Known rows, with every step that occurs
ripuba nivu virazi zuvoz: [-1.22 -1.75 -0.80  1.73 -1.51 -1.29 -3.45 -3.83 -2.36 -1.55 -1.39 -1.27
  6.10  0.10 -2.75  2.57  0.95 -3.79 -0.80 -1.67  0.40  0.12 -0.11 -0.94
 -0.12 -0.71  0.05  1.75]
fuzib virazi papem lufep pesenaf fozur ripuba nivu: [-2.26 -1.34 -0.94  0.06  1.18 -7.57 -3.75 -1.35 -2.91  0.84 -2.00 -0.51
  7.59  1.75  3.01 -1.02  1.05 -0.61 -3.26 -0.37 -0.72 -1.22  3.30  0.74
 -1.02  0.74 -3.59  0.46]
lufep pesenaf fozur ripuba nivu: [ 0.84 -1.14 -0.94  0.56 -0.45 -6.23 -0.35 -0.63 -1.77  3.57 -1.05 -2.00
  6.54 -0.11 -1.29 -2.16  0.02  1.09 -4.18 -0.47  1.16  0.52  3.28  0.93
 -0.06  0.86 -0.14  1.95]
zuvoz virazi papem lufep pesenaf: [-2.89 -0.76  1.00 -1.23  0.05 -2.42 -7.65 -1.85 -3.01 -2.11 -2.59 -0.68
  2.81  0.26  0.60 -1.13  3.24 -0.53 -4.86  1.12 -0.85 -1.01  0.93 -0.58
 -0.93  2.21 -3.67 -0.51]
virazi fuzib: [-1.16 -0.95  0.48  1.24 -0.10 -1.82 -4.14 -2.48 -3.77 -2.41 -1.80 -1.85
  2.98 -0.47 -2.57 -0.27  2.29 -1.99 -2.28  0.68 -0.52 -0.09 -0.34 -2.17
 -0.79  0.55  0.13  0.77]
fuzib virazi papem: [-1.09  0.86  0.05  0.15  0.45 -2.56 -4.71 -2.38 -4.78 -2.89 -1.49 -0.01
  4.38 -0.60  3.55  0.79  3.15 -3.01 -3.18 -0.09 -0.53  0.09 -0.20 -1.21
 -1.20  0.24 -1.93 -1.27]
fozur ripuba: [ 0.44  1.46 -0.22  0.79  0.02 -4.50 -1.69 -0.59 -3.31  0.50 -1.37 -0.62
  3.60 -1.65 -2.36 -1.85  1.69 -1.13 -3.31 -0.58  0.92  1.39  1.27 -0.41
  0.17 -0.14 -0.41  0.88]
fozur pesenaf lufep: [ 0.96  0.93 -0.61  0.45 -1.73 -0.94 -0.95 -1.46 -3.76  0.80 -1.57 -1.98
  3.66 -2.32 -0.19 -2.40  1.67  0.71 -3.26 -1.46  0.91  1.07  2.34  0.75
 -0.11  1.78 -1.11  0.41]
fozur lufep: [ 1.61  1.10  0.01  1.04 -0.84 -0.68 -2.89 -1.16 -3.35  0.21 -1.48 -0.60
  2.58 -1.95 -0.27 -1.29  1.62 -0.51 -3.18 -1.22  1.35  1.18  1.54  0.43
  0.50  0.64 -1.07  0.35]
ripuba nivu virazi: [-1.18 -1.13 -1.49  1.07 -2.19 -1.53 -1.93 -3.45 -3.36 -0.24 -0.89 -1.03
  5.70 -1.34 -1.83  1.82  0.60 -2.48 -1.27 -2.47  1.51  1.35  0.82 -0.18
  0.28 -0.99 -0.22  0.64]
pesenaf lufep: [ 0.55  0.13 -0.43  0.76 -0.50 -0.79 -2.24 -2.39 -3.93  0.26 -1.50 -2.70
  1.66 -1.96 -0.80 -1.40  2.27 -0.86 -3.23 -3.09  1.21  0.99  1.89  0.04
 -1.06  1.12 -1.21 -0.39]
ripuba nivu virazi papem lufep pesenaf: [-3.26 -2.48 -0.96  0.97 -1.85 -2.79 -5.61 -3.14 -3.00 -0.31 -1.91 -0.44
  6.89  1.33  0.34  0.86  0.76 -1.27 -0.34 -0.56  0.21 -0.88  0.57  1.01
 -0.32 -0.80 -3.37  0.11]
zuvoz virazi papem lufep pesenaf fozur: [-2.22 -1.42  1.20 -1.38  0.78 -3.45 -6.70 -2.21 -2.92 -1.32 -2.64 -2.19
  2.18  0.65  2.02 -1.79  3.47  0.19 -4.85  0.85 -0.52 -0.98  2.93 -0.08
 -1.18  3.45 -3.67 -0.70]
pesenaf fozur lufep: [ 2.10  0.40  0.11  1.09 -0.07 -1.41 -1.89 -1.36 -3.32  1.02 -1.76 -2.31
  1.83 -1.75  0.97 -1.98  1.71  0.11 -3.22 -1.51  1.80  1.19  3.69  0.85
  0.13  1.88 -1.01  0.20]
nivu ripuba: [ 0.72  0.79 -0.70  1.16 -2.16 -3.98 -2.43 -3.33 -3.86 -1.58 -0.11 -1.65
  2.31 -1.68 -2.09  1.32  1.59 -2.46 -2.23 -1.34  1.95  0.24  0.36 -0.63
  0.12 -1.16 -1.11 -0.59]
lufep papem: [-0.30  1.09  0.24  0.10 -1.40 -1.99 -4.43 -1.11 -3.53  0.07 -0.79 -1.58
  0.26 -0.92 -2.61 -1.75  2.58 -0.30 -4.00 -0.55  0.80  3.32 -0.45 -0.33
 -0.75  0.33 -1.86 -0.33]
fuzib virazi papem lufep pesenaf fozur: [-2.44 -0.85  0.15 -0.43  0.68 -4.34 -5.65 -2.16 -4.02 -1.14 -2.26 -1.98
  4.41  1.26  3.42 -1.62  2.36 -0.90 -2.68  0.70 -0.40 -1.13  1.86  0.21
 -1.83  1.19 -4.91 -2.22]
nivu ripuba fozur pesenaf lufep papem: [ 3.24  1.05 -1.08  1.54 -4.38 -3.95 -0.23 -1.76 -3.77  2.82  0.12 -1.13
  1.47 -1.83 -0.70 -2.72  0.60  1.47 -3.70 -2.82  1.20  2.34  2.63  1.90
  0.63  0.97 -1.33 -0.51]
nivu ripuba pesenaf lufep papem virazi fuzib: [ 0.60 -1.14 -1.31  0.03 -1.27 -3.84 -4.23 -2.99 -3.12  1.12 -1.15 -2.30
  0.38 -0.80  0.31 -0.42  3.96 -0.47 -2.89 -2.32  0.19  0.77  1.28 -1.17
 -0.45  0.57  0.11  0.88]
pesenaf fozur ripuba nivu: [ 0.31 -0.37 -0.94  1.31  0.35 -6.07 -0.23 -1.46 -2.55  1.73 -1.18 -1.71
  5.10 -0.68 -1.35 -0.73  1.23 -0.48 -3.57 -1.93  1.13  1.11  4.11  0.22
 -0.02  0.85  0.16  2.21]
fuzib virazi zuvoz: [-1.12  0.70 -0.18  0.41  0.38 -1.95 -4.48 -2.46 -3.36 -3.15 -1.62 -1.26
  4.43 -0.25 -0.94  1.06  2.45 -4.12 -3.12 -0.27 -0.70 -0.33 -0.97 -2.10
 -1.36  0.19 -1.39 -0.16]
virazi papem lufep pesenaf: [-2.67 -0.49  0.40  0.71 -0.53 -3.07 -6.90 -1.69 -3.10 -0.99 -2.46 -0.99
  3.84  1.23  0.01 -1.06  2.38 -0.33 -2.04  1.38 -0.42 -1.06  0.22  0.34
 -1.27  0.41 -4.20 -0.72]
nivu virazi: [-0.39 -0.04 -0.38  0.45 -1.93 -1.16 -2.51 -2.93 -4.16 -0.82 -1.16 -1.54
  3.55 -2.12 -1.43 -0.28  1.46 -2.44 -0.98 -1.47  1.75  1.54  0.17 -0.35
 -0.01 -0.78 -1.01 -0.92]
ripuba fozur pesenaf lufep papem virazi: [ 1.46  0.71 -1.64 -0.96 -2.73 -2.79 -1.93  0.19 -3.01  3.29 -1.60 -0.76
  1.50 -1.11  1.03 -3.60  2.86  1.57 -4.63 -1.73  0.27  3.01  3.36  0.59
  0.23  2.44 -0.22  0.07]
zuvoz virazi papem lufep: [-3.23 -0.02  0.69 -0.73  0.76 -2.23 -7.49 -2.67 -3.79 -3.99 -2.70 -0.36
  1.47 -0.26  0.59  0.45  4.52 -1.96 -4.13 -0.35 -0.94 -0.40  1.69 -1.17
 -0.92  2.16 -2.98 -0.22]
pesenaf lufep papem: [ 0.78  0.75  0.05  0.12 -1.11 -0.86 -3.43 -1.49 -3.89  1.03 -1.10 -2.83
 -0.76 -1.25 -1.29 -2.81  2.77  0.50 -4.07 -3.11  1.18  3.28  0.78  0.66
 -1.19  1.29 -2.28 -0.45]
pesenaf fozur ripuba nivu virazi fuzib: [-0.17 -2.87 -0.61  1.54  0.06 -4.94 -0.67 -2.93 -3.19  0.33 -1.65 -1.95
  6.40 -0.26 -0.66 -0.58  0.20 -1.71 -0.65 -1.52  0.72  0.15  2.92 -0.63
  0.40  0.36  1.19  2.37]

Rows
[-2.53 -3.33 -0.63  0.98 -1.05 -3.51 -4.44 -3.42 -2.94  0.44 -2.15 -2.04
  6.14  1.61  1.73  0.02  0.91 -0.64 -0.33 -0.70  0.71 -0.88  2.87  1.34
 -0.80  0.31 -3.44 -0.20] : ripuba nivu virazi papem lufep pesenaf fozur
[ 1.20  1.33 -0.25  0.00 -2.29 -0.93 -2.17 -0.56 -3.82  1.81 -1.30 -1.92
  1.29 -1.73 -0.59 -3.90  1.97  2.05 -4.34 -1.48  0.76  3.21  1.14  1.20
 -0.06  2.03 -2.02  0.09] : fozur pesenaf lufep papem
[ 1.62  0.66 -0.29 -1.39 -0.36 -2.19 -4.22  0.03 -2.71  1.55 -1.63 -2.14
 -0.99 -0.79  2.52 -2.75  3.84  0.92 -4.56 -1.17  1.83  3.38  3.40  0.48
  0.26  2.07 -1.16  0.20] : pesenaf fozur lufep papem virazi
[ 1.36  0.22 -0.89  2.03 -1.40 -5.34 -0.60 -3.34 -2.98  1.92 -0.49 -2.56
  2.96 -1.92 -1.11  0.28  1.88 -0.97 -2.60 -1.55  1.69  0.13  3.35  0.31
 -0.11  0.49 -0.69 -0.04] : nivu ripuba pesenaf fozur
[ 2.28  0.91  0.67  0.61 -0.68 -1.38 -3.11 -0.35 -3.25  1.82 -1.17 -2.30
 -0.53 -0.99  0.69 -3.41  2.17  1.44 -4.19 -1.44  1.79  3.51  2.61  1.35
  0.19  2.07 -2.06 -0.02] : pesenaf fozur lufep papem
[ 3.27  0.41 -0.74  2.36 -1.53 -3.68 -0.38 -2.49 -2.79  2.95 -0.71 -1.90
  3.01 -2.45  1.06 -0.62  1.43  0.29 -2.64 -2.22  1.99  0.19  4.38  1.54
  1.05  0.97 -0.81  0.35] : nivu ripuba pesenaf fozur lufep
[-2.47 -1.34  0.23  0.55 -1.60 -2.12 -6.30 -2.73 -3.84 -1.06 -2.21 -1.06
  4.66  0.49  0.86 -1.19  1.51 -1.18  0.06  0.56  0.70 -0.77 -0.05  0.79
 -0.56 -0.49 -4.35 -1.45] : nivu virazi papem lufep pesenaf
[ 0.46  1.16 -1.23 -2.02 -1.96 -1.72 -3.34 -0.20 -3.18  1.40 -1.69 -1.87
  0.73 -1.46  1.35 -3.00  3.65  1.45 -4.58 -1.23  0.82  3.18  1.88  0.28
  0.08  1.97 -1.33  0.27] : fozur pesenaf lufep papem virazi
[ 2.14  0.29 -0.54  1.81 -0.24 -1.58 -1.00 -1.22 -2.64  3.60 -1.81 -1.68
  3.21 -2.11  0.67 -2.17  2.13  0.94 -3.40 -1.46  0.96  1.05  4.47  1.23
  0.31  2.16 -0.43  0.88] : ripuba pesenaf fozur lufep
[ 0.97 -0.92 -0.36  0.07  0.31 -2.43 -4.50 -0.30 -2.35  2.59 -2.50 -1.88
  0.85 -0.42  1.90 -2.68  4.04  1.28 -3.82 -0.02 -0.12  1.95  3.44 -0.45
  0.12  2.81  0.44  1.68] : ripuba pesenaf fozur lufep papem virazi fuzib
[ 0.18  0.40 -0.88 -1.91 -0.72 -1.63 -4.62 -1.01 -3.37  0.75 -1.59 -2.47
 -1.33 -0.96  0.69 -2.02  4.50 -0.09 -4.42 -2.97  1.23  2.95  1.42 -0.36
 -1.10  1.25 -1.40 -0.39] : pesenaf lufep papem virazi
[-3.03 -0.29 -0.19 -0.49 -0.02 -3.41 -6.62 -1.86 -3.98 -1.88 -2.07 -0.34
  5.21  0.92  2.18 -0.67  2.27 -1.62 -2.63  0.89 -0.94 -1.20 -0.24 -0.39
 -1.53  0.03 -4.84 -1.97] : fuzib virazi papem lufep pesenaf
[-0.56 -0.24 -0.15  0.27  0.16 -6.58 -2.63 -0.49 -2.50  2.19 -1.92 -2.50
  3.69  0.10 -2.35 -4.11  0.86  0.99 -2.73  0.09  1.10 -0.15  3.29  0.81
 -0.61  0.93 -3.73  0.14] : papem lufep pesenaf fozur ripuba
[ 3.95  0.20 -0.64  1.96 -3.60 -3.86 -1.09 -1.20 -2.67  3.06  0.07 -0.25
  4.35 -1.65 -0.18 -1.74 -1.08  0.37 -3.37 -1.26  1.83 -0.17  1.97  1.66
  1.11 -0.07 -0.88 -0.67] : nivu ripuba fozur lufep pesenaf
[ 0.53 -0.58  0.07  0.05 -0.83 -3.23 -2.39 -1.59 -2.72  1.53 -1.33 -3.37
  3.14 -0.48 -0.97 -2.69  1.21  0.56 -3.79  0.61  1.43  0.44  1.77  0.20
 -1.15  1.43 -1.57 -0.50] : lufep pesenaf fozur
[-1.92 -4.14 -0.98  0.94 -0.41 -5.74 -2.46 -2.59 -2.49  1.41 -2.06 -2.27
  7.35  0.93 -2.04 -1.94 -0.73 -0.30 -0.21 -0.45  0.40 -1.19  2.87  0.27
  0.00 -0.01 -1.94  1.71] : papem lufep pesenaf fozur ripuba nivu virazi fuzib
[-0.20  0.34 -1.28  1.22 -0.43 -5.02 -1.03 -1.08 -2.58  1.05 -1.02 -0.01
  5.82 -0.80 -2.60  0.14  0.93 -1.33 -3.50 -1.71  0.67  1.16  1.95 -0.29
  0.53 -0.34  0.31  2.39] : fozur ripuba nivu
[-1.54 -0.81 -0.17 -1.20 -0.36 -2.68 -6.58 -1.24 -3.11 -1.97 -1.82 -1.65
  0.07  0.48 -0.94 -0.75  4.32 -1.25 -3.60  1.01 -0.48  2.11 -0.66 -2.57
 -0.83  0.64 -0.10  0.64] : lufep papem virazi fuzib
[-1.54 -1.55 -1.23  0.66 -0.18 -6.92 -2.11 -0.98 -1.60  2.86 -1.63 -1.98
  5.87  0.80 -2.87 -2.18  0.19  0.82 -3.17 -0.76  0.65 -0.29  4.09  1.05
 -0.30  0.67 -2.74  1.55] : papem lufep pesenaf fozur ripuba nivu
[-1.36 -1.22  0.94 -0.77  0.41 -1.23 -5.01 -2.64 -3.39 -3.40 -1.96 -1.40
  2.22 -1.42 -1.86 -0.03  3.07 -2.04 -4.91  0.38 -1.04 -0.11  0.19 -2.94
 -0.73  2.30  0.78  1.08] : zuvoz virazi fuzib
[ 1.33  0.16 -0.61  0.19  0.27 -2.07 -4.92 -0.10 -1.15  2.70 -2.52 -1.76
  0.89  0.24  1.33 -2.03  4.44  0.35 -3.99 -0.38  0.12  1.89  3.31  0.28
  0.04  2.85 -0.24  2.17] : ripuba pesenaf fozur lufep papem virazi zuvoz
[ 2.45  0.81 -2.10 -0.55 -3.99 -4.78 -1.45 -1.22 -3.26  2.62 -0.47 -1.00
  1.13 -1.48  1.16 -1.87  2.10  0.89 -3.87 -2.46  1.20  2.17  3.20  0.84
  0.92  1.14 -0.33 -0.28] : nivu ripuba fozur pesenaf lufep papem virazi
[ 2.22  0.50 -0.85  0.78 -0.98 -4.01 -4.37 -1.63 -1.26  2.01 -1.44 -1.98
  0.70 -0.19  1.48 -0.48  3.70 -0.44 -3.28 -1.26  1.13  1.02  3.08  0.46
  0.88  1.46 -0.43  1.65] : nivu ripuba pesenaf fozur lufep papem virazi zuvoz
[ 1.68  0.47 -0.83  2.14 -2.88 -5.32 -1.06 -3.00 -3.48  0.32  0.00 -0.63
  2.79 -1.56 -2.48  0.70  0.76 -2.19 -2.43 -1.85  1.18  0.07  1.73 -0.08
  0.12 -0.63  0.03 -0.70] : nivu ripuba fozur
[ 1.69  0.54 -1.08 -0.61 -0.46 -2.56 -3.51  0.15 -2.10  4.13 -1.97 -1.46
  0.41 -1.11  2.21 -2.88  4.02  1.71 -4.69 -1.23  1.10  3.14  4.24  0.74
  0.45  2.50 -0.63  0.73] : ripuba pesenaf fozur lufep papem virazi
[-1.01 -1.18  0.45  0.49  0.02 -5.78 -3.97 -1.67 -3.45  1.08 -2.64 -1.66
  5.07  0.45  2.22 -3.76  1.12  0.01 -0.23  0.21  1.20 -0.64  2.89  1.64
  0.02  0.42 -3.85 -0.43] : nivu virazi papem lufep pesenaf fozur ripuba
[-0.25 -0.50 -0.69 -1.30 -1.15 -1.51 -4.31 -0.85 -3.45 -0.11 -2.31 -1.95
  1.33 -0.33  1.12 -2.99  3.56  1.14 -3.68  0.03 -0.51  1.95  1.05 -0.94
 -0.29  2.41 -0.32  1.17] : fozur pesenaf lufep papem virazi fuzib
[ 2.64  0.77 -1.35 -0.07 -1.68 -4.47 -2.91 -1.06 -2.29  3.40 -0.68 -1.64
  0.12 -1.68  2.45 -1.20  3.34  0.93 -3.84 -2.00  1.99  2.36  3.88  1.04
  1.13  1.22 -0.78  0.41] : nivu ripuba pesenaf fozur lufep papem virazi
[-1.16  0.51 -0.13 -1.08 -0.29 -2.37 -6.95 -1.02 -1.91 -1.88 -2.05 -1.74
  0.21  1.12 -1.74 -0.11  4.67 -2.24 -3.63  0.54 -0.09  1.89 -0.69 -1.80
 -0.88  0.70 -0.85  1.13] : lufep papem virazi zuvoz
[-0.96  1.00 -0.89 -1.69 -1.08 -2.71 -5.52 -0.50 -2.97 -0.32 -1.23 -1.14
 -0.32 -0.50 -0.73 -0.97  4.32 -1.01 -4.29 -0.32  0.74  3.17  0.20 -1.22
 -0.56  0.41 -0.97 -0.22] : lufep papem virazi
[ 2.38  0.77  0.00  1.40 -0.66 -1.63 -2.35 -0.21 -2.62  4.42 -1.33 -1.59
  0.80 -1.62  0.38 -3.57  2.45  2.22 -4.44 -1.67  1.05  3.48  3.34  1.87
  0.36  2.39 -1.37  0.62] : ripuba pesenaf fozur lufep papem
[ 1.44  0.41  0.23 -0.71  0.33 -1.81 -5.90 -0.45 -1.64 -0.03 -2.39 -2.34
 -0.54  0.75  1.63 -1.96  4.09 -0.54 -3.89 -0.59  0.83  2.03  2.40 -0.13
 -0.03  2.41 -0.79  1.38] : pesenaf fozur lufep papem virazi zuvoz
[ 2.97  0.64 -1.36  2.10 -3.78 -4.13  1.19 -2.56 -3.80  2.05 -0.29 -1.05
  3.87 -2.56 -0.42 -1.31  0.08  0.21 -2.66 -2.76  1.24  0.04  3.59  1.35
  0.85  0.87 -0.12 -0.26] : nivu ripuba fozur pesenaf lufep
[ 2.06 -1.08 -0.79  0.51 -0.82 -4.37 -3.98 -1.67 -2.42  1.92 -1.32 -1.88
  0.56 -0.83  2.15 -1.15  3.45  0.53 -2.97 -0.82  0.74  1.18  3.19 -0.28
  0.72  1.49  0.20  1.31] : nivu ripuba pesenaf fozur lufep papem virazi fuzib
